What can hang from each mark:
q_518: q_77 q_348
q_68: q_314 q_518 q_618 q_717
q_477: q_518
q_77: q_314
q_238: q_477
q_314: q_77 q_348 q_477
q_348: q_518 q_717

Every row comes from one small tree of marks. The marks that hang from a mark follow it in brackets, in the order of their numbers. Every link used is in the known rows. Which tree was each row made from?
Known rows:
q_68[q_314[q_77 q_348]]: [ 0.84 -2.84 -0.08  2.51  0.55 -0.62 -0.70  0.10  0.32 -2.01  1.40 -2.47
 -0.89 -0.87 -1.88  1.77  2.08 -2.53 -3.20 -0.48 -0.17  1.49]
q_68[q_314 q_518 q_618 q_717]: [ 0.76  3.38  2.10 -0.78 -2.10 -6.38 -0.52 -4.12  1.28 -1.03  2.16 -0.62
  2.56 -0.19 -0.10  4.81  1.46 -2.44 -1.45  4.43 -1.99  4.20]
q_518[q_348[q_717]]: [-1.82 -2.64  1.09  1.67 -2.01 -4.33 -1.10 -1.15  0.46  0.46  1.25 -2.81
  2.30  0.70 -1.02 -0.02  0.38  0.49  0.77 -0.10  0.64 -1.49]
q_314[q_77 q_348[q_518]]: [-1.11  0.49  0.23  2.60  0.36 -0.91 -1.78  0.71  0.58 -1.37  1.50 -1.52
 -1.05 -1.10 -0.07 -0.50  1.46 -0.13 -1.18 -0.65 -0.05 -0.51]
q_314[q_77 q_477[q_518]]: [-0.39  1.43 -0.61  1.66  0.67 -1.37 -0.20  0.85 -0.16  0.05  1.10 -0.29
  1.16  0.90 -0.78  1.40  1.26 -0.99 -1.39  0.13  1.47 -2.02]
q_477[q_518[q_348]]: [-2.00 -2.07 -1.23  1.67 -1.22 -3.65 -1.08  0.98  2.30  0.37  0.44 -1.26
  1.90  0.37 -1.02  0.98 -0.10  1.42  1.19  0.67  1.22 -3.01]
q_314[q_348]: [-1.42 -0.39 -0.03  0.00 -0.26 -2.48 -2.37 -0.10 -0.02  0.19  1.94 -2.26
 -0.66 -0.36 -1.74 -0.22  0.84  0.35 -1.96 -0.51 -0.37  0.01]
q_477[q_518[q_77[q_314] q_348]]: [-0.50 -1.75 -2.43  2.12 -0.69 -2.11 -1.68  1.97  2.37 -1.27 -1.60 -0.18
 -0.44  0.59  0.39  1.28 -0.98 -0.24  0.34 -0.10 -0.61 -1.56]
q_314[q_77]: [ 0.76 -0.38  0.38  2.01  0.58 -2.65 -0.98  0.29  0.32 -1.57  2.23 -0.97
  0.38 -1.19 -1.77  1.62  1.03 -2.59 -1.22  0.78 -0.05 -0.77]
q_477[q_518[q_77[q_314] q_348[q_717]]]: [-0.37 -3.03 -1.51  2.07 -1.62 -2.15 -1.74  1.32  1.60 -0.57 -1.84 -0.79
  0.58  1.10  0.82  1.07 -0.44  0.19  0.87 -0.61  0.04 -1.41]
q_77[q_314[q_348[q_518 q_717] q_477]]: [-2.02  1.10  0.54  0.64 -1.53 -0.62 -1.78 -0.75 -1.85  0.52 -0.01 -2.62
 -0.43  1.34  1.97 -1.35  1.16  0.49 -1.95 -2.51 -0.19  1.43]
q_314[q_77 q_348 q_477]: [-1.32  1.71 -0.10  1.43  1.07 -0.68 -0.68 -0.05 -1.33  0.07  1.98 -2.12
 -0.93  0.39 -1.20 -0.71  1.78 -0.98 -3.46 -1.22  0.34 -0.24]
q_348[q_518[q_77]]: [-0.41  2.09  1.21  1.30  0.29 -2.39 -3.02  0.60  1.46 -2.01  0.09  0.82
 -0.32  0.70  0.30  0.27 -0.52 -0.15  0.15  0.08 -1.75 -0.53]
q_477[q_518[q_77[q_314[q_348]]]]: [ 0.31 -1.06 -2.39  0.61 -0.02 -0.71 -2.77  2.14  1.12 -1.00 -1.25 -0.22
 -1.78  0.12  0.15  1.06 -0.08 -0.20 -1.49 -0.86 -0.82 -0.11]
q_68[q_314 q_518]: [ 1.12  0.29  1.37  1.41 -0.15 -3.86 -1.82 -1.17  0.55 -1.56  1.68 -2.07
  1.20  0.39 -0.43  2.76  1.16 -2.34 -1.77  1.75 -0.98  2.87]
q_77[q_314[q_348 q_477]]: [-1.49  1.17 -0.89  0.09 -0.39 -1.06 -1.49 -0.27 -1.56  0.15  0.81 -2.57
 -1.63  0.52  0.10 -0.52  0.68 -0.96 -3.56 -1.70 -0.83  1.39]
q_238[q_477[q_518]]: [-1.61 -0.82 -0.85  1.00 -0.59 -3.08 -1.15  1.69  2.12  1.13  0.60  0.70
  0.38 -0.09  0.07  1.49  0.30  1.12 -0.63  0.14  1.28 -1.76]
q_77[q_314[q_348[q_518] q_477]]: [-2.26  2.37 -0.17  0.67 -0.66 -0.56 -1.80 -0.08 -1.03 -0.13  0.24 -1.99
 -1.54  0.72  1.48 -1.19  0.58  0.10 -2.52 -1.91 -0.82  1.24]
q_68[q_717]: [-1.57  1.84  1.03 -1.54 -1.45 -4.99 -1.00 -1.79  0.19  0.08  1.91 -0.82
  1.68  0.16 -2.43  3.60  0.65 -1.30 -0.46  1.23 -0.96 -0.12]
q_518[q_77[q_314[q_477]] q_348]: [-1.22  1.00 -0.88  1.96 -0.03 -2.11 -1.19  0.37  0.44 -1.43 -0.89 -0.98
 -1.33  1.50  0.29 -0.29 -0.95 -1.49 -1.49 -1.05 -1.82 -0.10]
q_348[q_518[q_77] q_717]: [-0.14  0.71  2.31  1.19 -0.89 -2.31 -3.09 -0.36  0.44 -1.11 -0.07  0.00
  0.92  1.51  0.89  0.09  0.25  0.31  0.68 -0.64 -0.86 -0.32]
q_518[q_77 q_348]: [-1.09 -0.39 -0.08  1.92  0.04 -3.47 -1.90  0.45  1.84 -1.47  0.16 -0.66
 -0.30  0.76 -1.35  0.05 -0.98 -0.43 -0.03  0.23 -1.37 -1.43]
q_77[q_314[q_477[q_518]]]: [-0.56  0.91 -1.32  0.30 -0.69 -1.61 -1.05  0.64 -0.39  0.06  0.05 -0.85
  0.40  0.98  0.43  1.29  0.22 -0.93 -1.69 -0.46  0.18 -0.13]
q_314[q_77 q_348[q_717] q_477]: [-1.01  0.12  0.81  1.33  0.04 -0.62 -0.65 -0.91 -2.23  0.88  1.74 -2.81
  0.23  1.04 -0.74 -0.92  2.49 -0.57 -2.82 -1.81  1.15 -0.04]
q_238[q_477[q_518[q_77 q_348]]]: [-2.24 -1.15 -1.53  2.41 -0.21 -2.92 -1.13  2.33  3.45  0.40 -0.95  1.12
 -0.62  0.67  0.45  0.39 -0.70  1.48  0.08 -0.23  0.56 -2.54]
q_77[q_314[q_477]]: [-0.52  1.60 -0.12  0.19 -0.44 -2.11 -1.13 -0.55 -1.20 -0.46  0.93 -1.61
 -0.29  0.68  0.00  0.71  0.12 -2.07 -2.57 -0.67 -0.88  1.01]

Which tree is each row?
[-1.66  0.38 -1.10  2.88  0.16 -1.83  0.41  0.92  0.80  0.17  0.61 -1.08
  1.47  1.16 -0.68  0.48  0.91 -0.13 -0.39  0.06  1.70 -2.98] -> q_314[q_77 q_477[q_518[q_348]]]
[-0.92 -1.06  1.24  2.54 -0.71 -0.88 -1.83 -0.13 -0.32 -0.50  1.25 -2.16
  0.09 -0.42  0.49 -0.65  2.16  0.31 -0.57 -1.20  0.75 -0.38] -> q_314[q_77 q_348[q_518 q_717]]
[-0.81 -1.85  0.84  1.90 -0.89 -3.45 -2.00 -0.36  0.95 -0.67 -0.09 -1.32
  0.84  1.45 -0.72 -0.10 -0.30  0.01  0.46 -0.48 -0.66 -1.19] -> q_518[q_77 q_348[q_717]]
[-1.83 -0.01 -1.71  1.36 -1.16 -2.12 -0.49  0.69  0.29  0.30 -0.43 -1.60
  0.62  1.15  0.60  0.52 -0.15 -0.16 -0.89 -0.53  0.49 -1.02] -> q_77[q_314[q_477[q_518[q_348]]]]
[-1.60  0.47 -1.99  0.12 -0.64 -0.51 -1.47  0.95 -0.80  0.76 -0.06 -1.82
 -0.90  0.74  0.46 -0.01  0.77  0.19 -2.69 -1.59  0.21  0.32] -> q_77[q_314[q_348 q_477[q_518]]]
[-0.86 -2.65 -0.56  1.83 -1.23 -2.86 -1.82  0.88  1.87 -0.02 -1.01 -0.61
  1.54  1.69 -0.23  0.74 -0.23  1.38  1.45 -0.22  0.68 -2.59] -> q_477[q_518[q_77 q_348[q_717]]]
[-0.25  0.77 -0.08  0.21 -0.08 -0.33 -2.36 -0.10 -1.61 -0.36 -0.63 -1.54
 -1.86  1.69  0.63 -0.69  0.46 -1.15 -3.10 -2.32 -1.48  1.64] -> q_518[q_77[q_314[q_348[q_717] q_477]]]
[-1.65 -1.15 -0.95  1.31 -1.96 -2.07 -0.45 -0.04 -0.45  0.99 -0.51 -2.17
  1.48  1.68  0.99  0.49  0.41  0.21 -0.41 -1.14  1.06 -0.88] -> q_77[q_314[q_477[q_518[q_348[q_717]]]]]
[ 1.06 -0.68 -1.81  0.71 -0.11 -1.57 -2.37  1.90  1.38 -1.50 -1.14  0.57
 -0.76  0.35  0.18  2.14 -0.56 -1.15 -0.70 -0.02 -0.93 -0.50] -> q_477[q_518[q_77[q_314]]]
[-0.84 -0.09 -0.94  1.19  0.31 -2.39 -1.74  2.43  2.52  0.28 -0.46  1.91
 -0.90  0.52  0.29  1.26 -0.24  0.69 -0.83 -0.02  0.26 -1.52] -> q_238[q_477[q_518[q_77]]]
[ 1.35 -1.70  1.29  2.75 -0.11 -1.70 -1.29 -0.97 -0.55 -1.19  1.52 -3.54
  0.50 -0.11  0.10  1.79  3.04 -2.17 -2.51  0.19  0.16  3.23] -> q_68[q_314[q_77 q_348[q_717]] q_518]
[-2.56  3.93  0.59  0.57  0.79 -0.51 -2.66  0.19 -0.34 -0.10  0.12 -0.49
 -1.56  2.11  0.60 -2.00  0.44  1.40 -2.08 -1.83 -1.20  0.00] -> q_314[q_348[q_518[q_77]] q_477]
[-1.49  0.43 -0.39 -0.19 -0.35 -0.43 -2.19  0.42 -0.98  1.66 -0.55 -1.14
  0.26  2.94 -0.07 -0.87  1.12  2.01 -1.77 -2.11  0.76 -0.82] -> q_314[q_348[q_717] q_477[q_518[q_77]]]
[-2.98 -1.73 -1.18  2.25 -1.07 -3.63 -0.48  1.80  2.98  1.35  0.16 -0.06
  0.63  0.07  0.20  0.64 -0.12  2.04  0.31 -0.01  1.61 -2.74] -> q_238[q_477[q_518[q_348]]]
[-1.12 -1.35 -1.44  1.89 -0.34 -2.86 -1.82  1.60  2.78 -0.61 -0.83  0.09
  0.50  1.03 -0.75  0.87 -0.74  0.98  0.89  0.38 -0.01 -2.80] -> q_477[q_518[q_77 q_348]]
[-1.45  1.27  0.33 -0.99 -1.34 -2.76  0.50 -1.56  0.26  0.42  0.24 -0.73
  2.39  2.44 -1.81  4.68  1.54 -1.02 -1.51  0.35  0.24  0.64] -> q_68[q_314[q_477[q_518]] q_717]
[-1.73  1.92 -1.27 -0.09  0.70 -0.48 -2.26  1.22 -0.06  0.97 -0.37 -0.36
 -0.96  2.30 -0.61 -0.73  0.52  1.52 -2.41 -1.50  0.04 -1.06] -> q_314[q_348 q_477[q_518[q_77]]]
[-1.86  0.20 -0.30  1.27 -0.73 -2.12 -1.20  0.25  0.39  0.95 -0.79 -0.67
  1.71  3.13 -0.04 -0.26  0.04  1.40  0.07 -0.96  0.84 -2.32] -> q_314[q_477[q_518[q_77 q_348[q_717]]]]
[-1.26 -0.10 -0.05 -0.05 -1.24 -1.08 -1.41 -1.08 -2.36  0.88  0.60 -3.12
 -0.54  1.09  0.52 -0.64  1.27 -0.56 -3.09 -2.24 -0.17  1.62] -> q_77[q_314[q_348[q_717] q_477]]
[ 0.63 -1.32 -0.25  0.54 -0.45 -1.05 -2.89  0.18 -0.62 -1.16 -0.57 -1.51
 -1.99  0.25  0.20  0.18  0.31 -1.35 -2.27 -1.69 -1.72  1.66] -> q_518[q_77[q_314[q_348[q_717]]]]
[ 1.52  0.63  1.37  0.56 -1.52 -4.34  0.96 -3.01  1.32 -2.09  1.96 -0.06
  1.72 -1.16 -1.56  5.06  1.82 -3.78 -1.95  3.26 -1.31  2.40] -> q_68[q_314[q_77] q_618 q_717]
[-0.97 -0.32  0.07  1.82 -0.99 -2.04 -1.20 -0.45 -0.43 -0.62 -1.15 -1.69
 -0.17  2.22  0.87 -0.51 -0.39 -1.04 -0.95 -1.56 -1.05  0.10] -> q_518[q_77[q_314[q_477]] q_348[q_717]]
[-2.06 -2.28 -0.77  2.36 -0.98 -2.86 -1.14  1.74  2.76  1.06 -1.12  0.62
  0.29  1.20  0.87  0.36 -0.19  1.90  0.51 -0.67  1.19 -2.39] -> q_238[q_477[q_518[q_77 q_348[q_717]]]]
[-1.32 -0.82 -1.24  0.03 -1.48 -0.49 -1.47  0.12 -1.60  1.45 -0.31 -2.55
  0.09  1.32  0.97 -0.22  1.31  0.69 -2.21 -2.11  0.95  0.47] -> q_77[q_314[q_348[q_717] q_477[q_518]]]
[-0.03 -2.31  0.50  1.75 -0.41 -1.42 -1.41 -0.35 -0.98 -0.18  1.83 -2.76
  0.05 -0.67 -1.09  0.11  2.20 -0.82 -1.78 -1.03  0.81 -0.09] -> q_314[q_77 q_348[q_717]]
[ 0.19  1.64  0.33  1.57 -0.07 -1.68 -2.82  0.90  1.11 -2.65 -0.60  0.56
 -1.48  0.21  1.42  0.71 -0.73 -1.28 -0.39 -0.33 -2.26  0.63] -> q_348[q_518[q_77[q_314]]]
[ 0.79 -1.29  0.61  0.57 -1.00 -2.97 -1.25 -1.86  1.01 -1.04  1.76 -1.64
  0.10 -0.89 -0.92  1.10  1.31 -0.86 -3.09  1.52 -1.26  2.65] -> q_68[q_314[q_348] q_618]
[-0.44 -0.98 -1.09  2.32 -0.28 -2.77 -1.72  0.82  1.50 -2.23 -0.81 -0.95
 -1.46  0.13 -0.04  0.47 -1.24 -1.76 -0.70 -0.34 -2.00 -0.09] -> q_518[q_77[q_314] q_348]
[ 0.35 -0.06 -1.10  0.58  0.37 -1.08 -2.86  0.96  0.17 -1.81 -0.33 -0.91
 -2.95 -0.20 -0.18  0.31 -0.24 -1.65 -2.73 -1.09 -2.28  1.45] -> q_518[q_77[q_314[q_348]]]
[-0.18 -2.52 -0.13  2.19 -1.32 -2.76 -1.75 -0.12  0.64 -1.50 -0.97 -1.69
 -0.29  0.80  0.49  0.22 -0.56 -1.28 -0.17 -0.95 -1.30  0.12] -> q_518[q_77[q_314] q_348[q_717]]
[-1.69 -3.26 -0.41  1.59 -2.17 -3.59 -1.13  0.24  1.43  1.06  0.17 -1.90
  2.89  1.06 -0.54  0.81  0.36  1.78  1.70  0.14  1.81 -2.83] -> q_477[q_518[q_348[q_717]]]
[-1.05 -1.17  0.41  0.96 -1.87 -1.24 -2.51 -0.27 -0.56 -0.42  0.22 -2.56
 -0.59 -0.21  1.61 -0.50  1.00  0.21 -0.99 -1.70 -0.47  1.32] -> q_77[q_314[q_348[q_518 q_717]]]
[ 0.52  2.29 -0.24  0.43  0.55 -1.47 -1.95  0.18 -0.59 -1.59 -0.29 -0.04
 -1.65  1.30  0.08  0.69 -0.51 -2.48 -2.74 -0.84 -2.25  1.12] -> q_518[q_77[q_314[q_477]]]
[-0.53  2.42 -0.47  0.09  0.68 -1.70 -1.77  0.93  0.37  0.21 -0.12  0.73
  0.45  2.45 -0.65  0.78 -0.09  0.22 -1.30 -0.34 -0.09 -1.53] -> q_314[q_477[q_518[q_77]]]
[-1.15 -0.88 -2.38  1.27  0.05 -0.80 -2.01  2.86  1.95  0.19 -1.36  0.78
 -2.73 -0.18  1.25  0.48 -0.04  0.65 -2.09 -1.41 -0.19 -0.15] -> q_238[q_477[q_518[q_77[q_314[q_348]]]]]
[-2.01  1.41 -1.03  1.32  0.13 -2.22 -1.15  1.00  1.24  0.41 -0.65  0.00
  0.65  2.61 -0.51 -0.10 -0.45  1.10 -0.35 -0.41  0.35 -2.46] -> q_314[q_477[q_518[q_77 q_348]]]
